What can hang from each mark
J_657: J_597
J_597: J_5 J_657 J_895
J_430: J_895
J_870: J_81 J_430 J_597
J_895: J_430 J_597
J_783: J_597
J_81: J_870

Each row was made from one small tree. The marks that hang from a mark follow it in brackets, in the order of their numbers. Every link used is in the known rows. Write each row's tree.
Known rows
J_81(J_870(J_430)): [ 0.02 -0.14 -0.29 -0.07  0.01  0.17 -0.12  0.13  0.05 -0.24  0.03  0.14
  0.07 -0.53 -0.09 -0.03  0.04  0.00  0.31 -0.11 -0.05  0.07]
J_895(J_597): [ 0.03  0.25  0.01 -0.02 -0.02 -0.18 -0.09 -0.06  0.00 -0.21 -0.06 -0.15
 -0.06 -0.17 -0.03 -0.06 -0.01 -0.11  0.01 -0.19  0.13 -0.02]
J_870(J_430 J_597): [-0.08  0.11 -0.09 -0.15  0.06  0.28 -0.25  0.03  0.02 -0.29 -0.17 -0.05
 -0.06 -0.34  0.02  0.15 -0.11 -0.09  0.34 -0.09  0.08  0.11]
J_657(J_597(J_5 J_895)): [ 0.25  0.21  0.28  0.03  0.66 -0.26  0.03 -0.19  0.19 -0.23  0.01 -0.14
  0.11  0.08  0.18  0.02  0.02 -0.03  0.13 -0.19 -0.16  0.31]
J_597(J_895): [ 0.04  0.07  0.15 -0.02  0.28 -0.24 -0.03  0.03  0.04 -0.01 -0.03 -0.03
  0.13  0.03  0.08  0.11  0.03  0.15  0.08  0.03 -0.18  0.01]
J_783(J_597(J_5 J_657 J_895(J_430))): [ 0.09  0.02  0.10 -0.19  0.61 -0.40  0.08 -0.05  0.18 -0.21 -0.31 -0.50
  0.48  0.08 -0.09  0.23  0.10  0.20  0.00 -0.38 -0.35 -0.03]
J_657(J_597(J_5 J_895(J_430))): [ 0.09  0.18  0.24 -0.12  0.59 -0.30 -0.10 -0.27  0.14 -0.26  0.04 -0.24
  0.14  0.09  0.13 -0.02  0.05 -0.02 -0.02 -0.32 -0.19  0.19]
J_430(J_895(J_597)): [ 0.09  0.40  0.13 -0.03  0.26 -0.35 -0.07 -0.06  0.08 -0.27 -0.19 -0.12
 -0.35 -0.05  0.05  0.03  0.07 -0.10 -0.09 -0.19 -0.08 -0.03]
J_597(J_5 J_657 J_895): [ 0.27  0.10  0.23 -0.02  0.58 -0.29  0.14  0.05  0.15 -0.05 -0.14 -0.19
  0.47  0.20  0.11  0.29  0.05  0.30  0.21 -0.20 -0.28  0.15]
J_81(J_870(J_597)): [-0.06  0.08 -0.33 -0.17 -0.02  0.02 -0.17  0.26 -0.08 -0.33 -0.18  0.07
 -0.08 -0.21 -0.02 -0.09  0.18 -0.15 -0.01 -0.18 -0.02 -0.03]
J_81(J_870(J_597(J_657))): [-0.01 -0.02 -0.34 -0.24  0.10 -0.01 -0.13  0.33 -0.03 -0.33 -0.31 -0.04
  0.10 -0.22 -0.04  0.07  0.17  0.06  0.05 -0.39 -0.09 -0.12]
J_597(J_657): [ 0.04 -0.11 -0.01 -0.06  0.13 -0.03  0.06  0.08  0.04  0.00 -0.12 -0.12
  0.18  0.00 -0.01  0.16  0.01  0.21  0.06 -0.18 -0.07 -0.09]
J_783(J_597(J_657 J_895(J_430))): [-0.10 -0.15  0.02 -0.25  0.42 -0.39 -0.04  0.01  0.12 -0.19 -0.35 -0.45
  0.30 -0.11 -0.13  0.19  0.08  0.25 -0.11 -0.31 -0.35 -0.25]
J_895(J_597(J_5)): [ 0.21  0.41  0.12  0.03  0.19 -0.19  0.01 -0.12  0.06 -0.24 -0.05 -0.21
  0.11 -0.01  0.02 -0.01  0.02 -0.14  0.09 -0.24  0.13  0.20]
J_81(J_870): [ 0.02 -0.07 -0.25 -0.06 -0.04 -0.04 -0.03  0.16 -0.03 -0.14  0.02  0.15
  0.03 -0.21 -0.06 -0.14  0.17 -0.01 -0.03 -0.12 -0.08 -0.05]
J_870(J_81 J_430 J_597(J_657)): [-0.09  0.15 -0.17 -0.37  0.34  0.47 -0.31  0.25  0.01 -0.35 -0.64 -0.21
  0.08 -0.41  0.02  0.40 -0.04  0.08  0.46 -0.21 -0.11  0.01]
J_81(J_870(J_430(J_895) J_597(J_5))): [ 0.16  0.34 -0.12 -0.16  0.40  0.05 -0.16  0.12  0.14 -0.51 -0.30  0.05
 -0.15 -0.24  0.07  0.13  0.14 -0.15  0.34 -0.24 -0.20  0.28]
J_870(J_81 J_597(J_895)): [-0.09  0.41  0.00 -0.30  0.42  0.02 -0.28  0.24 -0.07 -0.28 -0.57 -0.14
  0.00 -0.05  0.14  0.24  0.12  0.01  0.12  0.01 -0.24  0.02]
J_895(J_430 J_597(J_657)): [-0.07  0.12 -0.03 -0.23  0.11 -0.23 -0.11 -0.05 -0.01 -0.23 -0.15 -0.35
  0.15 -0.16 -0.09  0.07  0.01  0.10 -0.08 -0.49  0.04 -0.23]
J_430(J_895(J_597(J_5))): [ 0.27  0.56  0.25  0.02  0.39 -0.35  0.02 -0.14  0.15 -0.31 -0.16 -0.19
 -0.18  0.12  0.09  0.07  0.08 -0.13  0.01 -0.24 -0.08  0.20]
J_895(J_597(J_5 J_657)): [ 0.25  0.31  0.11 -0.02  0.31 -0.21  0.10 -0.04  0.10 -0.24 -0.17 -0.34
  0.27  0.00  0.01  0.15  0.00  0.05  0.15 -0.43  0.05  0.11]
J_657(J_597): [ 0.03 -0.02  0.06 -0.01  0.21 -0.02 -0.08 -0.16  0.08 -0.20  0.02 -0.06
 -0.20 -0.10  0.07 -0.12 -0.02 -0.14 -0.03 -0.16  0.04  0.06]

Which tree is each row?
[ 0.31  0.46  0.23 -0.04  0.55 -0.36  0.09 -0.05  0.20 -0.31 -0.28 -0.30
 -0.02  0.13  0.08  0.23  0.08  0.07  0.07 -0.42 -0.15  0.10] | J_430(J_895(J_597(J_5 J_657)))
[-0.05  0.55  0.08 -0.39  0.60 -0.01 -0.29  0.11 -0.05 -0.32 -0.52 -0.29
  0.22  0.12  0.13  0.26  0.15 -0.03  0.05 -0.18 -0.26  0.13] | J_870(J_81 J_597(J_5 J_895(J_430)))
[ 0.12  0.11  0.18 -0.17  0.56 -0.31  0.04 -0.03  0.11 -0.05 -0.10 -0.30
  0.51  0.21  0.06  0.28  0.07  0.31  0.06 -0.33 -0.29  0.04] | J_597(J_5 J_657 J_895(J_430))
[ 0.15  0.46  0.11 -0.31  0.72 -0.01 -0.13  0.27  0.04 -0.31 -0.67 -0.32
  0.34  0.09  0.18  0.44  0.14  0.16  0.26 -0.23 -0.32  0.17] | J_870(J_81 J_597(J_5 J_657 J_895))
[-0.04  0.30  0.00 -0.35  0.57 -0.02 -0.23  0.32 -0.03 -0.28 -0.68 -0.26
  0.16 -0.07  0.13  0.40  0.11  0.22  0.18 -0.17 -0.31 -0.06] | J_870(J_81 J_597(J_657 J_895))
[-0.01  0.16 -0.19 -0.19  0.23 -0.25 -0.19  0.27 -0.04 -0.34 -0.24  0.03
  0.05 -0.19  0.05  0.02  0.20  0.02  0.04 -0.16 -0.20 -0.01] | J_81(J_870(J_597(J_895)))
[ 0.05 -0.13  0.05 -0.10  0.46 -0.36  0.08  0.10  0.16 -0.16 -0.36 -0.33
  0.27 -0.10 -0.08  0.20  0.06  0.25  0.04 -0.18 -0.33 -0.13] | J_783(J_597(J_657 J_895))
[-0.08 -0.06  0.10 -0.23  0.38 -0.32 -0.07  0.01  0.03 -0.04 -0.14 -0.23
  0.34  0.05  0.02  0.23  0.04  0.35 -0.03 -0.28 -0.28 -0.19] | J_597(J_657 J_895(J_430))
[ 0.26  0.52  0.20  0.00  0.44 -0.13 -0.07 -0.19  0.22 -0.42 -0.14 -0.18
 -0.14 -0.20  0.06  0.16 -0.05 -0.11  0.35 -0.23 -0.06  0.28] | J_870(J_430(J_895(J_597(J_5))))
[ 0.14  0.32  0.12 -0.09  0.35 -0.38 -0.01  0.00  0.12 -0.28 -0.31 -0.26
 -0.19 -0.03  0.03  0.18  0.06  0.10 -0.03 -0.37 -0.14 -0.11] | J_430(J_895(J_597(J_657)))
[ 0.21  0.67  0.13 -0.15  0.60  0.10 -0.17 -0.05  0.16 -0.48 -0.48 -0.22
 -0.18 -0.29  0.09  0.26  0.02 -0.16  0.39 -0.19 -0.15  0.28] | J_870(J_81 J_430(J_895(J_597(J_5))))
[-0.01  0.27  0.02 -0.19  0.43  0.26 -0.19  0.05  0.09 -0.23 -0.45 -0.01
 -0.28 -0.29  0.08  0.25  0.02  0.01  0.28  0.05 -0.28  0.10] | J_870(J_81 J_430(J_895))
[ 0.20 -0.05  0.01 -0.03  0.36 -0.12  0.20  0.01  0.20 -0.19 -0.28 -0.38
  0.30  0.04 -0.10  0.14  0.05  0.05  0.08 -0.29 -0.14  0.08] | J_783(J_597(J_5 J_657))
[ 0.11  0.26  0.06 -0.17  0.27 -0.25 -0.03 -0.12  0.06 -0.25 -0.13 -0.42
  0.32  0.02 -0.04  0.13  0.04  0.05  0.01 -0.56  0.04 -0.01] | J_895(J_430 J_597(J_5 J_657))
[ 0.06  0.39  0.08 -0.11  0.17 -0.22 -0.08 -0.20  0.01 -0.26 -0.01 -0.31
  0.15  0.00 -0.03 -0.02  0.03 -0.15 -0.05 -0.38  0.12  0.09] | J_895(J_430 J_597(J_5))
[ 0.26  0.02  0.15 -0.03  0.62 -0.37  0.19  0.04  0.24 -0.19 -0.31 -0.42
  0.43  0.06 -0.03  0.26  0.08  0.20  0.12 -0.24 -0.33  0.09] | J_783(J_597(J_5 J_657 J_895))
[ 0.08  0.33 -0.08 -0.30  0.51  0.47 -0.21  0.18  0.07 -0.39 -0.61 -0.27
  0.24 -0.23  0.07  0.45 -0.02  0.03  0.55 -0.28 -0.11  0.22] | J_870(J_81 J_430 J_597(J_5 J_657))
[-0.08  0.03  0.14 -0.17  0.44 -0.30 -0.20 -0.22  0.07 -0.21  0.00 -0.19
 -0.03 -0.07  0.09 -0.04  0.02  0.03 -0.12 -0.26 -0.18 -0.04] | J_657(J_597(J_895(J_430)))
[-0.13 -0.06  0.03 -0.19  0.30 -0.37 -0.09 -0.08  0.07 -0.18 -0.21 -0.33
  0.14 -0.11 -0.11  0.04  0.07  0.05 -0.18 -0.14 -0.26 -0.15] | J_783(J_597(J_895(J_430)))
[ 0.08  0.41  0.02 -0.27  0.57  0.08 -0.22  0.08  0.12 -0.45 -0.61 -0.27
 -0.18 -0.44  0.03  0.36  0.01  0.10  0.33 -0.31 -0.23 -0.02] | J_870(J_81 J_430(J_895(J_597(J_657))))
[ 0.10  0.58  0.05 -0.26  0.60  0.32 -0.26  0.09  0.11 -0.45 -0.62 -0.14
 -0.21 -0.13  0.16  0.36  0.05 -0.17  0.39 -0.09 -0.25  0.31] | J_870(J_81 J_430(J_895) J_597(J_5))
[-0.10  0.01 -0.35 -0.20  0.02  0.23 -0.27  0.21 -0.01 -0.41 -0.17  0.08
 -0.04 -0.53 -0.04  0.00  0.06 -0.13  0.33 -0.20  0.00  0.06] | J_81(J_870(J_430 J_597))
[ 0.15  0.41  0.11 -0.10  0.44  0.10 -0.15 -0.04  0.17 -0.39 -0.29 -0.09
 -0.17 -0.04  0.13  0.26 -0.02 -0.14  0.34 -0.13 -0.13  0.31] | J_870(J_430(J_895) J_597(J_5))
[ 0.11  0.20 -0.24 -0.14  0.19  0.24 -0.17  0.15  0.05 -0.45 -0.14  0.02
  0.14 -0.38  0.00  0.06  0.06 -0.16  0.42 -0.24 -0.01  0.28] | J_81(J_870(J_430 J_597(J_5)))
[ 0.20  0.14  0.16  0.01  0.50 -0.34  0.13 -0.05  0.19 -0.20 -0.21 -0.29
  0.26  0.05 -0.02  0.08  0.07  0.00  0.08 -0.06 -0.27  0.18] | J_783(J_597(J_5 J_895))
